In the rows, 128 means zero.
Known rows, with every step that occurs:
guku bugo bule: [173 123 119  94 137  83 150 167 112 123  46 133  87  97 103  77 139 127
 112 119 134 144 125 104 102 115 136  97 148 151 116 134  73  80 144 136
  61 164 122 157 115  92 161 104 124  85 130 144 100 154 150]
mobi pagu fode: [169 122 166 152 184 143 103 101 112  75  68 135  30  92 128 130 145 103
 117 139 139 132 186 110 146  90 115 144 170 160 118 122  98  93 141 144
  73 179 141 135 142 122 163 120 133 125 102 121 119 109 161]
guku bugo bule rifaru loso: [145 146 129 103 108  91 143 166 137 112  89 134 106 111  91  85 137 104
 106 113 126 145 119 118  84 110 136 114 152 132 103 133  82  69 133 110
  63 169 123 131 134  86 168 106 133 115 143 165 104 158 160]
guku rifaru bule bugo: [123 127 130 179 131  89 174 164 131  90  81 185  64  90 128  68 114 105
  68 112 128 128 148 140  98 106  63 135 129 145  91 140 124 108 103 135
  74 162 146 155 117 121 164 131 179 117 129 109  94 131 152]
fode pagu: [148 135 167 118 167 127 114 106 131  90  44 164  83  86 113 128 123  85
 102 152 141 120 172 122 117 110  99 122 132 140 136 135  96  82 149 122
  61 199 148 122 133  96 146 125 147 134 136 120 101  83 141]
pagu mobi loni: [171 129 146 148 199 129 145 133  95  92  91 153  88  94 129 122 150 116
 100  97 142  86 181 143 115  97 112 155 151 132  97 124 129 111 141 151
  50 204 101 120  99 113 175 108 167 130 111 105  79 135 136]
bugo loso rifaru bule fode: [126 140 158 150 135 143 144 149 129  98 105 142  92 109 144 107 112 132
 106 118 144 112 133 147 108  75 120  89 131 119 134 151 109  79 133 114
  73 166 124 119 147  82 136 127 171 109 127 142  92 118 155]
guku bugo: [148 131 123 129 125  85 166 151 127 124  24 127  96  88 126  97 133 101
 102 145 128 119 148  96 111 121 117 111 149 166 117 145  77 104 141 139
  63 173  89 141 112 102 153 110 134 122 119 124  81 133 150]
bule rifaru guku fode loso: [137 148 142 108 147 163 156 124 146  97  89 113  59 133 101 133 122  91
 120 113 145  80 157 134 105  99  99 177 150 119 111 138  94 102 115 123
  95 174  80 139 137 144 170 127 161 144 129 156  71 187 142]
loso fode dese loni mobi: [155 137 164 111 186 131 142 129 102  80  94 158  96 110 116 130  97 122
 112 132 133  90 153  86 105  82  87 135 122 150 112 113  58 139 151 140
  78 223  81 132 126  55 146  87 150 114 141 132 111  86 154]
fode guku rifaru bule: [135 143 141 135 145  92 176 134 108 104 100 182  92 106 150 134 108 104
 102 128 145 120 164 166 110 106  55 167 105 122 122 140 118  56 131 143
 109 187 138 196 132  99 166 126 186 131 123 105  97 137 158]
guku rifaru bule bugo loso fode: [134 143 141 149 116 145 133 153 114  89  86 149  79 118 133  73 110 102
 102 112 135 137 129 137 102  76 111 123 151 146  99 134 110 106 145  97
  69 174  97 141 147  53 127 116 158  98 132 102 124 139 155]
bugo loso rifaru guku: [132 160 157  90 147 109 109 132 110 132  83 125  95 117 132 123 103  92
 107 127 147  95 125 151 107 100 124 144 117 129 115 146 106  63 143 132
  71 203  68 163 131  91 126 126 177 137 132 129  77 181 129]
bugo bule rifaru: [159 142 140 117 146  98 148 151 133  77  94 135  79 104 107  99 141 125
 120 102 110 150 124 112  88  98 130 111 142 126 126 154  80  85 129 102
  46 174 157 152 123  73 183 102 131  78 146 170 112 147 167]
dese loni mobi: [163 121 154 133 204 112 141 139  95 104  94 167  88  97 132 142  94 136
  99 135 141  96 154  87  88  83  99 137 130 153 103 119  78 116 125 158
  73 202  80 122 107  90 174  91 150 114 135 152  98  98 139]
rifaru loso bugo guku fode: [158 154 121  90 141 130  98 161 121 114  43 120  51 139 125 108 165  75
 126 144 148 115 163 120 109  98 127 120 157 167 122 127 106 117 100 123
  57 182  96 138 147 112 135 143 151 120 129 101  64 179 152]
mobi loni: [160 130 151 127 193 115 161 137  87  93  77 154  73  88 131 118 151  92
 101 110 149  90 171 131 110 100 117 138 140 147 116 125 116  92 138 133
  48 211 108 148  98  90 165 135 154 110 117 112  69 109 144]
rifaru guku bugo loso fode: [141 156 142  99 113 136 126 147 107 118  57 103 102 130 131 101 112  94
 116 135 141 118 125 110 103  90 138 128 156 160 110 136  78  92 165 116
  64 192  46 131 146  50 107  97 141 106 123 109 107 166 141]
loso rifaru guku bugo bule fode dese loni: [133 160 158  75 153  92 180 147 132  62  80 154 104 120 116 119 101 141
  99  97 115  89 127 114 124 104  97 111 120 146 130 153  42 107 159 134
  84 206  80 173 136  97 155  98 149 103 121 142  79 108 135]
loso fode: [131 151 156 141 140 163 132 126 108  95  68 128  75 116 133  85 134 100
 116 138 145 120 157  89 110  92 124 110 157 155 140 137  84 110 149 115
  34 205 103 126 140  54 108 113 144 103 138 106  99 123 186]
mobi loni dese fode guku bugo loso: [165 135 123  64 155  72 167 151 107 131  48 109 109 108 132 139 137  91
 117 132 113  83 118 143 123  89 136 143 151 149 114  98  86  72 166 126
 102 185  62 169 120  85 154  94 118 119 124 112 104 138 101]
pagu mobi loni dese: [152 116 145 148 204 116 125 166 105 106  57 115 105  86 134 119 154 100
 111  91 117  60 165 115 125  95 119 146 157 134 106  85 122 101 139 161
  55 214 107 137 118  93 186  99 148 134 121 113  89 107 149]
loso rifaru guku: [122 164 157 106 150 108 128 122 120 125  78 135  90 111 130 117 110  92
 103 128 144  92 140 127 106 115 109 140 112 135 128 148 103  71 134 143
  53 210  86 166 132 107 127 128 187 148 128 130  62 170 149]
loso fode pagu mobi loni dese: [151 128 152 140 198 148 107 146 125  87  48 118 112  88 126 129 147  95
 119  90 119  67 169 110 126  96 116 137 156 136 113  82 119 103 159 143
  46 221 114 121 144  71 167  96 148 148 115 107  99  81 147]
dese fode guku rifaru loso: [138 161 138  81 129 114 171 112 103 125 118 172 101 138 122 131 126  81
 116 147 146 103 146 152 116 107  89 163 134 124 131 127 107  78 145 129
  98 197 109 180 146 115 144 113 154 151 143 118  99 160 161]
guku fode pagu: [158 137 152  99 171 147 118 110 143  86  36 159  62 112 115 132 136  72
 125 145 150 117 177 135 119 111  94 128 132 158 138 130  90  99 149 121
  76 188 138 126 144 112 138 131 153 142 130 132  92  98 134]
loni dese fode guku bugo loso rifaru bule: [134 140 129 103 123  86 153 156 148 136  60 130 104  90 145 117 123 110
 111 119 127 110 125 154 111  93 114 117 108 132 118 108 100  43 148 131
 103 175 106 178 149  96 147 122 173 151 133 113  95 115 128]
loni dese fode loso bugo bule rifaru guku: [134 161 145  76 144 117 150 159 138  99  95  99  85 126 103 133 140 106
 126  99  94 101 115 108  80 108 129 164 132 120 103 131  83  90 112 136
  48 191  99 165 150 114 179 101 147 115 136 149  89 187 130]
rifaru bule fode: [123 135 166 156 142 136 168 155 116  91 104 152  82 117 140 109 120 126
  97 132 147 107 154 124 101  86 102 103 137 131 128 149 100  88 116 136
  70 169 142 109 137  97 139 120 164  95 126 132  90 118 163]
pagu fode guku rifaru bule bugo: [126 131 131 176 140  78 185 140 140  81  94 172  51  94 115  88 101 109
  69 122 111 114 152 151 120 100  41 154 143 148  91 138 121  99 110 137
  92 156 167 168 117 136 156 117 175 126 120 101 113 149 149]
dese fode pagu: [157 142 164  88 162 144 142  91 139  93  54 177  73 104 111 140 148  89
 114 164 140 122 167 116 114 106 110 115 123 146 143 132  85  92 146 125
  64 195 144 133 151 120 144 121 144 139 140 119 104  84 128]
dese fode: [151 141 151  96 150 134 175 121 110 112  81 158  62 120 131 112 165 101
 118 161 143 117 155 103 110  95 125 117 136 150 136 135  85 105 127 141
  60 190 114 149 129 126 141 120 141 112 149 119  92 129 150]
rifaru bule fode pagu mobi loni dese: [144 117 158 152 202 133 125 163 131  85  66 134 114  89 131 141 140 108
 106  86 121  62 166 129 120  92 105 132 143 124 107  85 129  87 140 157
  65 203 135 111 143  93 183  99 163 145 107 117  97  77 136]
bugo bule fode dese loni: [143 145 174  92 175 109 176 150 106  46  97 171  84 120 116 110 117 142
  97 109 120  98 144 112 130  85 101 114 137 138 138 144  45 116 151 130
  88 208 114 155 120  89 160 100 133  72 140 133 102  87 147]

Rows:
[135 132 137 171 154  88 166 126 133  72  91 175  46  93 122  98 107 107
  75 112 122 129 161 152 120 102  52 161 141 147  96 125 119  95 120 135
  92 158 161 164 136 134 167 121 172 137 109 100 113 123 146]
mobi pagu fode guku rifaru bule bugo
[153 131 164 112 179 121 135 145 117  85 114 166 107 105 125 144  80 142
 111 112 134  88 130 124 102  68  92 117 105 129 104 117  78 117 147 131
 104 200  86 134 136  66 162  96 168 118 135 150 112  84 131]
bugo loso rifaru bule fode dese loni mobi
[147 159 128 104 153 113 182 124 104  83 101 141  96 126 137 138 111 121
 134 116 101 110 135 146 116 111  84 153 140 122 154 158  99 120 149 113
  67 182 130 201 143  82 163  96 142  99 119 126 101 166 165]
loso bugo bule fode guku rifaru
[154 144 158 154 160 174  92 100 140  85  65 146 102 108 113 122 122 119
 108 128 135 118 182 122 117 100 104 133 156 128 116 135 106 123 161 132
  46 196 131  85 150  92 137  81 160 157 126 103 118 124 149]
loso fode pagu mobi
[166 129 154  95 195 117 145 142 103  83  85 166  83 119 115 140 106 116
 120 129 141  84 155 103 107  88  79 141 117 157 107 111  63 142 141 149
  98 212  83 139 118  89 161  93 156 119 138 146 102  96 136]
guku fode dese loni mobi
[128 140 146 148 145 168 141 141 129  93  75  94  66  85 118 106 135 117
 113 122 109  97 165 109  99 100 129 145 166 121 122 150  91 157 112 111
  29 168  98 111 132 112 156 129 135 114 133 109  74 143 149]
bule fode loso bugo
[145 119 150 128 199 105 140 170 100 105  48 117  93  81 137 114 156  80
 113 102 123  63 156 105 125  97 123 133 149 145 121  85 113  83 136 149
  54 218 108 158 116  75 175 122 139 114 125 120  80  85 156]
mobi loni dese
[143 147 121 103 131  60 191 126 125 128  34 115 103  98 124 115 114 102
  97 154 119  99 147 116 119 122  94 139 149 156 135 138  68  92 154 135
  83 179  97 158 109 102 135  93 132 135 122 113  82 146 144]
fode guku bugo
[168 134 135 103 157 109 119 176  97 105  60 126  60  87 112  73 152 123
 121 114 119 148 140 115  89 112 146 116 145 145 119 138  83 107 125 127
  23 180 135 155 116  84 154 120 132  69 143 116 101 152 149]
loso bugo bule
[157 148 142 161 151 154  96 123 150  75  75 161 105 113 128 158 121 133
 109 117 118 123 176 139 111 101  85 128 140 108 111 153 136 126 128 139
  57 173 147 104 169 114 179  95 173 151 105  97 105 148 133]
loso bugo guku rifaru bule fode pagu mobi
[144 157 162 101 135 161  98 115 150  76  76 148  96 111  83 110 125  92
 117 120 135 145 147 113  95 102 122 105 144 133 129 129  84  72 164  86
  45 196 154 109 173  52 132 111 141 131 142 138 125 100 161]
bugo bule rifaru loso fode pagu
[174 108 161 155 205 175 116  90 129  81  96 135  37  80 102 157 106 131
 106 118 142  96 188 104 131  72 102 170 173 127  95 106  90 106 132 141
 100 173  98 121 139 141 205 113 135 149 110 144 111 105 142]
dese loni mobi pagu fode loso
[155 116 152 170 163 163 107 111 151 107  94 146  57  65 119 129 109 127
 109 104 161 122 178 137 108  85  94 132 116 112  98 107 123  67 128 133
  90 166 133 138 159 120 182 145 191 175 113 136  92 101 155]
loni mobi pagu fode loso rifaru bule
[148 121 157 143 208 136 123 149 125  85  60 120 116  93 127 141 142 103
 114  92 113  54 164 114 128  93 114 132 157 125 119  89 121 106 150 149
  54 208 125 112 139  91 179  92 146 140 112 125  97  81 141]
bule fode pagu mobi loni dese
[133 150 129 109 128  76 201 125 129 113  52 106 111 114 124 122 106 114
 102 152 116  89 137 109 122 114  96 122 158 151 145 148  65 106 154 127
  77 168 100 139 123  97 129  82 126 124 115 125  82 146 149]
bule fode guku bugo
[141 153 166  82 141 124 147 158 111  65  82 124  87 119  95  91 146 115
 129 121 110 106 137 122 129 105 112 106 135 125 141 140  61 145 152 109
  55 196 147 150 137  65 124 109 131  69 148 116 106 129 163]
loso bugo bule fode dese
[138 156 159  86 156 119 164 161 108  46 105 172  95 122 121 116 119 130
 109  95 110 107 140 128 120  97  98 134 132 136 122 148  60 132 148 123
  82 205  98 171 138  90 170 108 140  88 131 124  99 104 144]
guku rifaru loso bugo bule fode dese loni
[159 134 157 149 170 139  95 108 136  95  63 158 100  94 111 130 125 119
 100 134 133 114 185 136 120 106  98 140 149 121 111 139 112 112 148 146
  61 189 141  91 129 120 157  89 160 159 130 109 113 127 135]
fode pagu mobi
[184 113 161 155 201 150  93  97 110  87  82 136  41  90 119 148 126 111
 126 143 142 125 179  96 129  85 108 142 160 159 105 105 100 107 140 152
  74 178 133 122 146 109 169 105 138 135 103 137 129 109 157]
loni mobi pagu fode
[164 145 154  69 188 115 124 137 109  99  94 154  95 128 116 153  86 111
 124 119 142  75 130 128 104  82  90 151 103 147 100 111  69 120 152 142
 110 215  50 157 129  86 153  96 171 133 133 152  99 128 114]
bugo loso rifaru guku fode dese loni mobi
[143 154 125  67 117  77 165 157 144 119  91 116 115 123  92 104 145 102
 118 117 107 118 107 115  94 106 132 127 150 128 117 106  73  61 139 117
  77 175 126 154 150  95 161  90 125 126 151 159 112 150 153]
loni dese fode guku bugo bule rifaru loso
[126 139 141 158 133 172 151 151 133  88  89 121  72  90 132 121 128 120
 117 106 113 110 164 128  95 102 105 155 144 112 109 154 111 142 111 114
  53 163 103 140 147 116 178 136 157 121 119 107  76 144 149]
guku rifaru bule fode loso bugo
[159 129 162 108 194 106 143 137 100  87  90 169  97 101 115 138  97 124
 106 136 133  85 153  98 107  87  84 142 116 144 107 114  63 132 141 151
  89 219  91 138 111  78 165  91 151 114 143 138 107  89 143]
fode dese loni mobi
[157 149 133 117 161 130 105 122 106 103  88 124  79  98 124 145 124  88
 131 132 114 126 167 136 103 113 100 186 143 146 100 114 108 130 135 131
  60 189 105 156 158  99 160 111 151 155 111  99 107 143 145]
loni mobi pagu fode guku rifaru loso bugo
[126 160 153  93 142 146 148 100 138 129  93 128  77 114 111 130 116  99
 108 126 147  79 144 128 110 108 109 148 118 116 122 142 103  81 130 139
  65 198  72 166 145 142 139 132 182 167 132 134  57 178 140]
dese fode loso rifaru guku
[142 167 132 116 125  96  92 157 128 104  58 116  79 109 117 114 158  92
 102 140 116 129 149  99  94  95 137 112 160 138 116 145 110 103  93 106
  29 190 121 131 144  79 159 138 139 115 139  95  74 177 163]
bule rifaru loso bugo guku
[180 124 166 125 221 131 101 108  86  86  78 163  78  94 151 156 115 119
 109 122 165 133 179  98  94  88 119 148 129 151 114  98  79 101 148 145
  74 204  86 120 144  88 193 100 145 132 116 142  95  60 141]
dese loni mobi pagu
[144 154 133 115 157  95 177 103 101 100  91 163  97 116 145 144 107  94
 120 138 124 103 155 145 129 111  67 171 135 124 150 151 106  94 151 126
  94 200 122 212 128  92 163 106 154 130 125 116  96 154 166]
fode guku rifaru
[162 149 135 131 126 150  99 122 167  86  70 135 122 113  88 112 123 127
 114 103 121 142 151 120  98 110 118 117 158 122 100 132  94 107 168 116
  49 173 133  85 164  89 156  68 148 159 124 133 127 144 142]
guku bugo bule rifaru loso fode pagu mobi
[162 147 149 117 174 151  99 112 137  95  61 152  93 129 113 147 122 101
 115 129 144 103 181 152 115 112  86 161 139 136 106 133 110 114 146 158
  76 189 114  98 141 144 146  88 176 170 116 118  98 161 117]
rifaru guku fode pagu mobi
[130 155 133 115 139 156 138 147 145  92  65  87  56 107 114 121 138  91
 127 111 110 104 162 128  85 112 116 183 146 135 106 150  90 147 106 115
  46 175  76 139 135 132 167 134 157 135 125 120  64 180 130]
bule rifaru guku fode loso bugo
[152 137 181 113 191 113 142 118 113  38  77 171  54  98 126 133 127 116
  99 120 123 109 182 116 153  87  90 151 141 161 120 130  50 110 157 146
 103 215 111 164 126 113 174 113 137 113 120 109 111  67 142]
mobi pagu fode dese loni
[137 161 152  82 129 105 173 156 137  51  78 151 104 119 103  93 121 125
 103  95 110 124 134 100 110  98 111 118 139 152 115 138  33 106 165 109
  81 208  90 157 140  66 157  96 133 101 139 132 110  95 152]
guku bugo bule rifaru loso fode dese loni
[149 152 124 138 138 150 134 126 127  89  76 137  79 116 136 144 132 111
 127 120 116 109 154 108 121  95 100 128 157 113 136 162 132 137 109 110
  56 177 102 178 162  98 194 132 143 113 110 111  75 178 169]
bule fode loso bugo guku rifaru
[139 134 132 112 137  76 157 164 116 111  89 151  86 111 132 101 114  98
  92 123 113 106 114 166 113  78  93 152 139 131  97 105 112  80 132 124
 111 168 117 173 131 103 157 105 150 110 144 105 128 144 117]
loni dese fode guku rifaru bule bugo loso
[150 124 137 121 159 177 147 123 134 108  70 125  47 113 105 112 137  95
 121 125 160  86 175 127 122  93 106 156 163 124 121 124  96 113 123 121
  94 168  93 135 125 140 164 137 150 137 138 141  75 152 151]
guku fode loso
[149 160 127  66 109  85 176 142 138 114 104 133 102 130  88 107 140 107
 113 126 122 133 116 127  87 109 128 127 146 130 115 130  72  65 139 109
  73 169 126 149 143 102 155  95 130 126 150 155 107 167 149]
dese fode guku bugo bule rifaru loso
[146 146 171  81 145 122 155 144 108  68  93 139  90 128  89  93 137 115
 123 124 126  99 133 123 141  99 107 100 136 117 147 138  64 122 158 113
  73 199 154 149 135  66 126 105 132  70 152 133 115 128 171]
bugo bule fode dese
[136 136 136 120 148 158 138 149 134 114  55  91  61  81 121 110 166 100
 124 128 100  97 164 101 102 103 137 152 154 131 115 115  90 143 111 130
  38 184  91 143 140 128 167 130 133 129 144  97  80 131 138]
loni dese fode loso bugo
[139 132 143 155 137 116 157 155 110 103  91 193  81  99 155 120 122 103
 106 119 154 136 163 150 101 106  74 143 105 127 110 143 128  68 122 149
  94 182 131 182 133 102 183 139 186 120 119 114  96 128 163]
guku rifaru bule
[184 121 161 129 202 138  88 102  85 103  72 142  80  95 137 145 127 102
 123 135 170 134 175 102  98  97 124 145 129 140 118  95  93 104 146 136
  62 200 106 113 151  74 174 104 145 136 123 141  98  84 156]
loni mobi pagu
[152 156 135 118 146  98  95 150 111 110  34 115  63 100 133 116 157  98
 105 153 125 123 163  92 109  97 131 110 157 151 129 146 109 112  96 124
  26 194 114 144 132  84 149 139 138  99 133  78  70 167 157]
loso bugo guku
[141 143 139 118 143 162 151 132 129 108  67 110  50  86 117 107 160 104
 120 138 111 112 168 110  98 104 134 156 149 132 114 139  88 145 111 122
  36 175  90 137 130 136 160 136 138 126 142  95  76 144 136]
dese fode loso bugo
[145 139 123 121 137  65 186 118 138 116  40 108  80  98 113 123 112 106
 102 159 104  97 151 111 139 114  84 144 167 168 124 138  69  93 152 143
  90 169 114 161 112 121 137  92 128 137 109 112 103 156 143]
pagu fode guku bugo
